What can hang from each mark
X: V
J: S
S: J M
F: G
K: G
G: C F K N T
P: S X
M: S
N: G P
Y: G

Every row comes from one small tree of marks. The marks that hang from a mark follow it in brackets, in alphabetical order. Every link used is in the known rows. Which tree was each row made from?
Known rows
F(G(C K N T)): -18 -21 -80 -8 24 26 17 12 -64 -5 22 25 -27 1 -12 -4 -42 20 -21 43 8 -61
 -1 38 60 8 20 29 -86 -3 -15 -25 -6 -5 29 49 13 -5 13 -5 61 21 -52 -18
 -18 15 -16 22
N(G(C F K T)): -29 -26 -73 -32 7 8 9 26 -19 -7 31 28 -24 -6 25 -19 -39 33 -46 40 22 -59
 13 30 46 2 30 24 -64 21 17 -40 -43 10 18 25 29 13 39 -9 61 47 -62 -22
 -16 -6 -20 -4
F(G(T)): -6 -22 -52 -9 26 0 -11 7 -42 18 -17 11 -25 2 -4 -13 -38 21 -20 0 -16 -44
 -33 50 29 27 24 2 -62 27 -18 5 -20 -13 0 14 9 -35 33 5 62 26 -36 -28
 -29 -8 -9 16
Y(G): -1 -7 -56 -30 10 -18 -15 6 -38 -5 13 38 -25 -5 -22 -4 -22 14 -12 -9 -27
 -31 -15 53 21 13 26 20 -47 -5 -20 14 -23 -8 -14 8 18 -32 44 -1 47 22
 -40 -26 -34 -21 9 2
F(G(C K N(P(X)) T)): -5 -22 -78 -13 29 49 -6 2 -59 10 -5 20 -42 -2 -10 -8 -49 -30 -20 31 9
 -74 -9 31 60 26 26 44 -84 -40 -18 -43 -15 12 36 50 -7 -16 18 -6 84 30
 -56 -20 -31 34 -18 10
P(S X(V)): 41 2 -55 1 33 1 -27 -23 -19 22 -35 -8 -31 1 7 5 -12 7 -45 -28 11 -63 8
 57 10 21 42 21 -46 6 -3 9 -32 41 15 23 17 -53 36 -16 57 31 -21 -30 -31
 -7 18 7
G(F K N): -6 -26 -52 1 5 -5 9 -1 -37 7 41 5 -50 -2 -34 -2 -37 22 -36 15 -14 -47 21
 32 32 -9 -17 40 -45 4 10 -36 -24 -5 11 35 25 1 29 4 50 46 -33 -18 -37 8
 9 -8
J(S(M)): 10 12 -29 -22 22 -18 -16 -25 3 30 -15 35 -13 -30 -14 12 -23 18 -14 -10
 12 -31 -6 44 9 7 41 3 -34 26 -12 23 -19 -12 13 22 26 -41 57 -28 63 26
 -40 -28 -48 -10 22 38
F(G(K N(P(X)) T)): 4 -32 -61 0 26 38 -11 -7 -66 27 -13 3 -52 -3 -16 -9 -46 -40 -19 22 -8
 -70 -24 31 49 31 15 38 -65 -25 -21 -34 -19 1 23 45 -1 -24 23 9 81 36
 -45 -22 -37 28 4 12
N(G(T) P(S(J M) X)): 38 5 -32 -23 19 -7 -18 -15 -23 44 -66 61 -42 -31 10 -7 -18 -23 -22 -2 34
 -48 -33 27 20 28 41 16 -22 16 -49 -11 -16 22 -8 -3 38 -43 63 6 71 50
 -33 -60 -14 -4 3 38
G(F): -7 -18 -35 -8 9 -29 -18 4 -9 7 7 17 -44 0 -17 -1 -34 22 -31 -13 -22 -38
 9 42 7 6 1 18 -39 16 6 -13 -35 -5 -9 13 15 -17 43 3 45 42 -32 -25 -43
 -16 -4 -12
Y(G(F N T)): 9 -25 -54 3 -6 -2 0 21 -62 -13 21 25 -41 -8 -10 -1 -18 22 -28 18 -9 -47
 -7 41 32 13 -3 36 -59 -7 -14 -14 -12 -20 -22 28 16 -11 36 35 40 47 -31
 -41 -29 1 -17 -15
M(S(J)): -1 13 -28 0 16 -55 -17 -19 -15 20 -31 38 -27 4 -31 -4 0 18 -21 -26 -35
 -41 -4 38 29 11 32 5 -30 29 -26 -2 -21 1 4 0 36 -34 27 -14 45 20 -17
 -38 -24 -16 -6 42
Y(G(K N(P) T)): 8 -21 -68 -38 -5 14 2 -2 -77 -10 24 26 -40 -20 0 -8 -19 0 -20 33 -10 -48
 -20 30 56 8 7 43 -50 -43 -30 -21 -4 -13 3 36 8 -10 16 13 61 31 -43 -22
 -24 19 10 6
Y(G(C F K T)): -15 -13 -77 -24 -1 4 1 27 -37 -27 41 48 -25 -15 11 -32 -29 29 -45 35 3
 -58 22 37 52 7 26 24 -73 -1 1 -40 -25 14 13 37 4 3 37 -19 45 39 -61 -33
 -23 -12 -20 -8
K(G(C F N(P(X)) T)): 1 -18 -63 0 9 28 -17 12 -41 3 -18 53 -57 -12 14 13 -30 -33 -36 26 15 -85
 21 30 22 22 22 47 -87 -31 -15 -44 -25 1 2 26 0 -3 45 13 86 52 -50 -32
 -30 19 -36 -22
K(G(C F N(P(X(V))))): 4 -2 -69 -24 23 31 -12 4 -41 -4 -7 29 -45 -4 6 19 -44 -48 -35 15 2 -89
 25 40 5 21 33 56 -74 -57 -9 -50 -37 20 1 23 -4 -17 38 -1 82 42 -45 -21
 -34 18 -29 -32
K(G(N T)): 6 -17 -62 -4 9 0 4 8 -64 17 -11 35 -34 -7 9 13 -6 18 -23 39 -1 -61 -2 39
 28 10 14 27 -64 14 -19 -1 -13 -36 0 21 27 -16 32 16 65 32 -34 -28 -15 3
 5 9
G(F T): -1 -27 -40 1 1 -14 -14 9 -25 6 1 6 -41 -7 13 -20 -21 32 -46 9 -8 -45 4
 38 23 11 4 13 -51 25 1 -18 -29 -13 0 16 13 -9 41 7 49 45 -31 -35 -35 -8
 -11 -9
N(G(C F K T) P(X)): -16 -27 -69 -35 6 28 -15 17 -27 6 2 32 -45 -14 25 -26 -46 -22 -40 29 24
 -73 4 22 42 17 34 35 -65 -11 7 -52 -48 26 26 29 6 5 46 -4 80 59 -67 -25
 -27 5 -26 -12
F(G): -15 -11 -47 -19 32 -6 -13 4 -27 26 -10 16 -32 8 -36 7 -46 11 -5 -24 -32
 -35 -22 52 14 20 22 7 -58 11 -17 5 -29 -6 -6 7 14 -39 41 -3 60 18 -42
 -23 -33 -13 -1 14
F(G(C K N(P) T)): -15 -17 -74 -35 21 30 8 1 -62 -5 16 24 -37 -8 -5 1 -53 -9 -14 34 3 -62
 -3 29 59 12 17 37 -78 -38 -28 -34 -7 -1 21 43 -4 -7 11 -2 75 23 -56 -18
 -24 28 -14 20
Y(G(F N(P(S(M))) T)): 45 2 -36 -27 -2 -8 -8 -13 -37 -10 6 56 -49 -39 7 21 -38 13 -22 -12 25
 -46 -8 41 22 23 -12 32 -43 -14 -39 -20 7 -4 -22 27 10 -23 48 23 47 51
 -44 -62 -21 9 -14 7

Write each row's tree
-25 -12 -79 -24 27 18 3 13 -37 4 12 28 -18 1 0 -19 -44 22 -30 27 4 -54
 -5 40 57 17 38 14 -82 14 -10 -22 -23 9 32 35 5 -13 25 -28 60 16 -60 -19
 -20 -2 -12 25 | F(G(C K T))
24 -10 -59 -1 30 -1 12 -17 -69 23 -28 29 -44 -12 -25 9 -33 -7 -23 -2 -16
 -57 -12 23 57 9 6 32 -45 -25 -42 -46 1 10 4 34 19 -30 15 15 63 29 -25
 -37 -11 24 5 36 | F(G(K N(P(S(J))) T))
1 -19 -69 -10 0 10 6 26 -50 -34 31 44 -34 -8 0 3 -24 29 -27 33 5 -52 14
 43 38 8 11 38 -78 -25 -13 -22 -10 -7 -13 38 7 -1 31 21 44 43 -44 -38
 -24 2 -38 -14 | Y(G(C F N T))
22 -19 -59 -10 11 40 -11 7 -50 -13 -10 -8 -52 -11 23 -6 -30 -27 -48 22
 23 -81 9 33 37 20 28 48 -71 -49 -13 -48 -23 30 15 35 -14 -9 19 9 66 49
 -32 -26 -38 27 -36 -24 | G(C F N(P(X(V))) T)
-17 -22 -65 -11 21 5 -3 4 -48 23 7 12 -27 0 -8 -20 -40 17 -27 17 -12 -52
 -22 38 49 20 22 6 -59 26 -10 -19 -28 -4 21 27 9 -25 25 -13 55 24 -46
 -23 -29 1 8 25 | F(G(K T))
6 -28 -63 0 2 33 -11 -1 -46 -5 16 25 -58 -14 7 -19 -36 -21 -47 34 18 -76
 26 20 51 12 8 50 -70 -35 -1 -56 -23 18 32 51 -6 6 27 1 72 55 -49 -28
 -37 26 -24 -13 | G(C F K N(P(X)) T)
25 -1 -69 -17 22 26 -12 -29 -28 0 0 34 -47 -8 -13 13 -33 -10 -30 -1 20
 -67 35 34 42 3 22 54 -64 -45 -8 -18 -11 37 39 49 15 -21 26 -11 76 38
 -47 -21 -25 20 6 9 | G(C K N(P(S X)))
11 -22 -61 -39 9 -2 -4 -8 -17 9 2 21 -43 -24 33 -4 -40 18 -42 -6 12 -58
 8 29 30 2 6 23 -36 10 9 -36 -36 17 10 15 34 -2 41 9 68 56 -47 -36 -10 6
 4 0 | N(G(F K T) P(S))
-26 -23 -68 -58 2 11 0 15 -21 -8 25 33 -40 -19 32 -16 -51 6 -36 29 20
 -59 7 24 44 2 22 31 -56 -6 4 -45 -40 11 16 20 14 13 35 0 73 47 -65 -20
 -19 9 -26 -7 | N(G(C F K T) P)
-1 -35 -44 -13 -6 9 0 -3 -54 0 25 4 -59 -21 8 -9 -34 5 -36 29 -4 -58 9
 22 47 2 -18 41 -45 -19 -4 -50 -17 -13 13 37 4 6 19 13 62 53 -35 -22 -30
 27 -2 -8 | G(F K N(P) T)
0 -12 -70 -43 11 10 2 0 -11 -12 12 39 -35 -21 38 -1 -47 18 -43 5 25 -60
 29 28 43 -1 22 29 -51 -2 10 -45 -33 34 17 23 26 6 37 2 67 50 -63 -33 -9
 6 -17 4 | N(G(C F K T) P(S))
-5 -20 -76 -34 -8 22 7 12 -61 -34 45 42 -42 -22 1 -6 -41 1 -29 36 2 -61
 14 27 57 4 8 52 -73 -49 -18 -53 -12 4 1 44 -3 10 22 8 59 44 -61 -30 -26
 22 -24 -15 | Y(G(C F K N(P) T))
33 -3 -43 10 49 2 -10 -25 -43 33 -57 35 -50 6 -63 30 -41 -42 -4 -42 -27
 -57 -19 39 18 22 16 37 -47 -41 -46 -24 -9 19 -17 18 24 -50 38 24 78 36
 -15 -46 -31 15 -4 23 | F(G(N(P(S(J) X))))
-8 -14 -55 -2 13 -13 2 4 -37 10 10 41 -45 1 -19 26 -32 8 -25 9 -19 -56
 19 40 6 5 -1 36 -59 1 -2 -22 -27 -27 -18 16 31 -9 47 19 67 46 -38 -29
 -32 -2 -1 -16 | K(G(F N))
7 -33 -61 -2 -3 26 -14 3 -63 -2 14 24 -57 -15 -6 -18 -28 -30 -36 22 -4
 -71 -1 28 45 26 2 50 -58 -41 -11 -48 -19 5 5 44 2 -5 34 19 69 58 -48
 -36 -40 20 -4 -20 | Y(G(F K N(P(X)) T))
-5 -15 -83 -44 -3 23 7 8 -72 -30 32 43 -31 -22 6 -3 -27 1 -23 48 5 -54 1
 28 61 5 20 50 -66 -57 -30 -24 -1 -3 13 44 0 -3 14 0 62 23 -56 -21 -22
 22 -14 9 | Y(G(C K N(P) T))
28 -14 -43 23 21 -5 -8 -26 -39 23 -15 28 -65 -10 -37 0 -27 -30 -41 -19
 -10 -68 26 20 29 4 -5 52 -31 -31 -16 -63 -21 36 2 35 23 -23 37 12 65 61
 -18 -45 -34 17 10 4 | G(F K N(P(S(J) X)))
2 -34 -62 -33 12 24 -14 7 -41 21 -4 -20 -42 -16 43 -26 -40 -37 -55 16 16
 -81 -19 28 33 25 34 27 -42 -6 8 -62 -55 28 20 23 -1 -14 32 -1 72 58 -45
 -19 -25 17 0 -17 | N(G(F K T) P(X(V)))
-5 -12 -68 -22 3 11 -1 13 -43 -13 1 52 -49 -16 19 17 -34 -10 -30 33 5
 -70 19 29 23 8 10 45 -81 -28 -17 -39 -16 -16 -5 22 3 4 36 18 76 45 -51
 -30 -21 16 -35 -13 | K(G(C F N(P) T))
5 -24 -61 1 -1 5 8 -1 -62 11 18 4 -40 -6 0 -14 -7 29 -35 50 4 -52 -1 28
 61 -4 3 30 -52 10 -11 -12 -9 -16 24 43 25 -4 18 6 54 33 -29 -18 -22 14
 18 17 | G(K N T)
-22 -11 -71 -47 30 25 6 -6 -49 -4 27 32 -35 -2 -37 14 -65 -17 -2 14 -13
 -52 1 36 40 4 16 43 -72 -47 -25 -32 -16 2 16 35 9 -14 19 -7 79 14 -58
 -4 -31 21 -11 18 | F(G(C K N(P)))
15 -4 -35 -39 25 -30 -3 -11 -7 12 -28 39 -45 -16 -14 17 -36 -3 -21 -42
 -21 -42 -2 30 3 -1 17 26 -20 -11 -17 -35 -37 18 -33 -10 41 -22 57 25 63
 51 -25 -40 -21 -8 -13 3 | N(G(F) P(S(J)))
3 -16 -64 -28 -2 17 -2 19 -55 -41 22 45 -44 -17 6 7 -35 1 -21 23 -1 -55
 7 36 32 7 8 46 -75 -54 -26 -31 -7 -5 -15 30 -3 -1 32 28 56 46 -51 -33
 -30 12 -43 -16 | Y(G(C F N(P) T))
-18 -17 -65 -12 6 3 12 5 -35 -19 54 26 -41 0 -25 1 -40 26 -34 31 1 -54
 41 31 41 -10 -1 46 -64 -13 11 -38 -21 7 17 48 21 11 27 -5 54 45 -52 -16
 -34 8 -16 -7 | G(C F K N)
-16 -19 -61 -10 31 7 10 -5 -52 19 24 9 -35 9 -52 7 -48 7 -9 7 -23 -52
 -13 41 37 9 3 35 -59 -5 -10 -20 -19 -11 11 36 26 -19 22 2 63 22 -45 -11
 -33 8 17 16 | F(G(K N))
1 -24 -56 2 25 11 1 4 -63 12 -8 6 -34 10 -20 9 -32 14 -12 16 -8 -48 -30
 44 38 19 8 22 -71 5 -27 -6 -9 -25 -1 25 18 -25 24 23 61 26 -28 -27 -24
 9 -6 16 | F(G(N T))
-9 -17 -58 -55 6 7 -10 19 -16 -15 1 32 -37 -16 33 -5 -47 3 -28 19 14 -52
 -3 29 25 10 24 26 -57 -12 -4 -28 -37 2 -6 4 16 6 43 14 70 50 -54 -22
 -23 -1 -42 -11 | N(G(C F T) P)
